Each row comes from the steps of one walk. Every step used is in the known rows, and no mark comes twice. Write the walk behind each row, first mark first.
Known rows
fatu > roviviv > ganaka > pako: [ 3.495 -1.071  1.285  0.679  0.030 -1.229 -0.976 -1.659  0.205 -1.094
 -1.979 -1.839  2.076  0.444  0.490 -0.821  3.024 -1.121]
roviviv > ganaka > pako: [ 2.133 -0.060  0.968  1.332  0.628 -0.760 -0.001 -2.575 -0.474 -1.239
  0.013 -1.795  1.640 -0.742  0.538 -0.821  2.831 -1.778]
bavi > gipu > roviviv > ganaka > pako > fatu: [ 1.105 -1.446 -1.470  1.779 -1.144  0.109  1.208  1.232  0.901  0.051
 -0.399 -1.622 -0.526  0.973  1.595  0.022 -1.297 -1.150]
gipu > lona: [-2.432 -0.749  0.367  0.339  3.349 -1.081 -1.989 -2.468  0.561 -0.190
  2.999 -0.688 -0.888 -2.361 -2.451 -0.217  1.668 -0.100]
roviviv > ganaka > pako > fatu: [ 2.729 -0.120  0.294  0.600 -0.983 -1.202  2.309 -0.880 -0.422 -0.706
 -0.418 -0.761  1.621  1.028 -0.984 -1.340 -0.826 -1.649]
pako > fatu > roviviv > ganaka: [ 2.997 -1.384  1.356 -1.465 -0.827 -1.829  0.369 -0.300  1.308 -0.255
  0.147 -0.962  2.584  1.904 -2.454 -2.169 -2.840 -1.319]
fatu > bavi > gipu: [-2.365 -0.230 -0.669 -0.382  0.168  2.185 -2.230  0.664  0.466  0.265
  1.969 -0.294  0.237 -2.873 -0.030  1.147 -0.745 -1.467]
bavi > gipu: [-2.419 -1.696 -1.278  0.959  0.474  0.467 -3.196  0.342  0.503 -0.349
  3.386 -1.118  1.182 -2.859 -0.995  0.684 -0.756 -1.645]
lona > ganaka > pako > fatu: [ 0.970  1.720 -1.185  0.489 -1.978 -0.777  0.585 -0.202 -2.499  0.081
 -0.303  0.516  0.939  0.206  1.804 -0.123  0.787  2.709]
gipu > pako > fatu > bavi > ganaka: [-1.512  1.817  0.326 -1.830 -0.768  2.071 -0.340  0.264  0.942  2.277
  2.002  0.781 -1.323  1.822 -0.866 -0.359 -2.897 -1.257]
roviviv > ganaka > pako > fatu > bavi > gipu > lona: [-1.657  0.737  0.711  0.885  2.149  0.855  1.672  3.420  0.942 -0.193
 -0.103 -0.415 -1.349  1.034 -1.597  1.113  0.235 -0.710]
lona > ganaka > pako > fatu > bavi: [ 0.576  3.632 -0.663 -0.981 -2.200  0.508  1.513 -0.160 -2.445  0.645
 -1.605  1.184 -0.352  0.115  2.398  0.586  0.681  2.616]
gipu > lona > ganaka > pako: [-2.015  1.779  0.361  1.727  2.961 -1.520 -1.795 -1.320 -1.829 -0.443
  0.492 -0.466 -1.589 -1.130  1.397  0.483  6.170  3.853]
lona > ganaka > pako > fatu > bavi > gipu > roviviv: [-0.689  2.325 -1.999  0.272 -2.269  1.967 -0.226  2.283 -1.075  1.324
 -1.750  0.708 -2.689 -0.123  4.817  1.229  0.076  3.086]
bavi > gipu > pako > fatu > lona: [-1.876 -3.905  0.463 -1.488  1.495  1.746  0.170  2.134 -0.201  1.162
  1.777  0.924 -1.528 -0.019 -2.144  0.660 -3.258  0.011]
roviviv > ganaka: [ 1.375 -0.555  1.530  0.209  0.956 -1.204 -0.981 -2.661  0.636 -1.007
  2.592 -1.659  2.132 -0.870 -1.103 -1.497  0.415 -2.480]
pako > fatu: [ 0.551 -0.501 -1.295 -0.959 -1.448 -0.751  0.645 -1.354 -0.009  0.378
  1.918  0.225  1.135 -1.229 -2.149 -0.853 -3.699 -1.216]
pako > fatu > lona: [ 0.441 -2.022  0.921 -2.405  0.010 -0.835  1.908 -1.742  0.137 -0.196
 -0.099  2.051  0.166 -0.474 -2.561 -0.412 -2.659 -0.336]

Which walk is each row?
[ 1.356 -1.523  0.445 -1.211 -0.361 -0.634  2.815 -1.326 -1.029 -0.468
 -2.802  2.111 -0.012 -0.378 -1.046  0.427 -0.330  0.213] | ganaka > pako > fatu > lona
[-2.132 -0.306 -0.850  1.383  1.286 -1.134 -2.475  4.455 -0.422  0.050
 -0.712 -0.314 -0.887  1.564  0.213  1.285  2.379  4.303] | bavi > gipu > lona > ganaka > pako > fatu > roviviv
[ 0.695  0.422  2.054 -0.211  1.159 -0.775 -0.318 -2.155 -2.331 -0.901
 -2.099  1.517 -0.152 -0.823  2.558  1.007  5.332  3.382] | fatu > lona > ganaka > pako
[-1.684  2.524  0.917 -0.762  0.027  0.892 -2.477 -1.950  1.577  0.213
  1.604  0.645  0.789 -0.451  0.757 -0.045  0.410 -2.011] | fatu > bavi > ganaka
[ 1.279  1.867 -1.274 -1.143 -2.129  1.168  2.436 -0.920 -1.202  0.709
 -2.019  1.055 -0.172 -0.991  0.118  0.197 -1.430 -0.401] | ganaka > pako > fatu > bavi
[-1.138  2.738 -0.040 -1.613 -1.617  0.622 -0.099 -0.264  1.652  0.611
  1.214  1.648  0.861  1.124 -0.958 -0.554 -3.185 -1.902] | pako > fatu > bavi > ganaka
[-3.208  0.679 -1.275  0.657  1.276  1.664  0.881  3.010 -0.051  0.472
 -0.628  0.660 -2.436 -0.767 -1.240  1.731 -0.449  0.462] | ganaka > pako > fatu > bavi > gipu > lona
[ 2.554 -1.060 -1.564 -0.530 -2.168 -0.824  0.264 -0.452 -0.430  0.266
 -2.790  0.111  1.335  0.176 -0.497 -0.481 -0.787  0.352] | ganaka > pako > fatu > roviviv
[-0.046  1.422 -1.193  0.954 -1.299 -0.976 -0.164 -0.434  0.599  0.029
  0.025  0.893  1.395  1.373  0.228 -0.389 -0.731 -1.134] | bavi > ganaka > pako > fatu
[ 3.410 -0.192 -0.724  0.543 -1.480 -0.823  2.236 -1.786  0.311  0.128
 -1.482 -1.011 -0.663  0.938  1.386 -1.437 -0.488 -0.897] | gipu > roviviv > ganaka > pako > fatu
[ 1.214  0.127 -0.932  0.097 -1.911 -1.184 -1.301  0.435  1.431  0.184
 -2.150  0.343  1.880  2.435  0.253 -0.782 -0.382 -0.220] | bavi > ganaka > pako > fatu > roviviv
[-4.557  2.162  0.033 -0.610  1.468  0.771 -1.088  3.645 -0.106  0.861
  2.555  0.950 -1.989  0.104 -0.778  1.292 -0.400  2.824] | pako > fatu > bavi > gipu > lona > ganaka
[ 1.552 -2.638  0.586  0.311  0.453  0.064  2.179  1.131  1.247 -0.577
 -2.446  0.443 -1.427  1.435  0.979  0.313 -0.503 -0.346] | bavi > gipu > roviviv > ganaka > pako > fatu > lona
[ 2.968 -1.631  2.348 -0.851  0.493 -1.268  3.994 -1.389 -0.157 -1.577
 -2.441  1.085  0.788  1.570 -1.295 -0.619  0.054 -0.827] | roviviv > ganaka > pako > fatu > lona
[ 0.644  0.407 -0.060  1.262  0.299  1.988 -0.280  0.446  0.950 -0.141
 -1.514 -1.572 -1.823 -0.879  3.725  0.707  2.267 -1.092] | fatu > bavi > gipu > roviviv > ganaka > pako
[-4.311  2.317  0.396  1.631  2.975  1.107 -2.530  2.423 -1.434 -0.069
  0.168 -0.172 -2.292 -1.119  2.180  2.607  5.248  3.193] | fatu > bavi > gipu > lona > ganaka > pako
[ 2.438 -1.422  2.170 -0.546  0.449 -1.270 -2.063 -1.860  1.187 -0.988
  0.572 -1.823  2.520  0.340 -1.147 -1.921  0.750 -1.529] | fatu > roviviv > ganaka
[-2.331 -2.457 -1.861  0.005 -0.062  1.850 -1.059  2.435 -0.231  1.893
  3.770 -1.060 -0.924 -0.414 -1.765  0.135 -4.517 -0.637] | bavi > gipu > pako > fatu
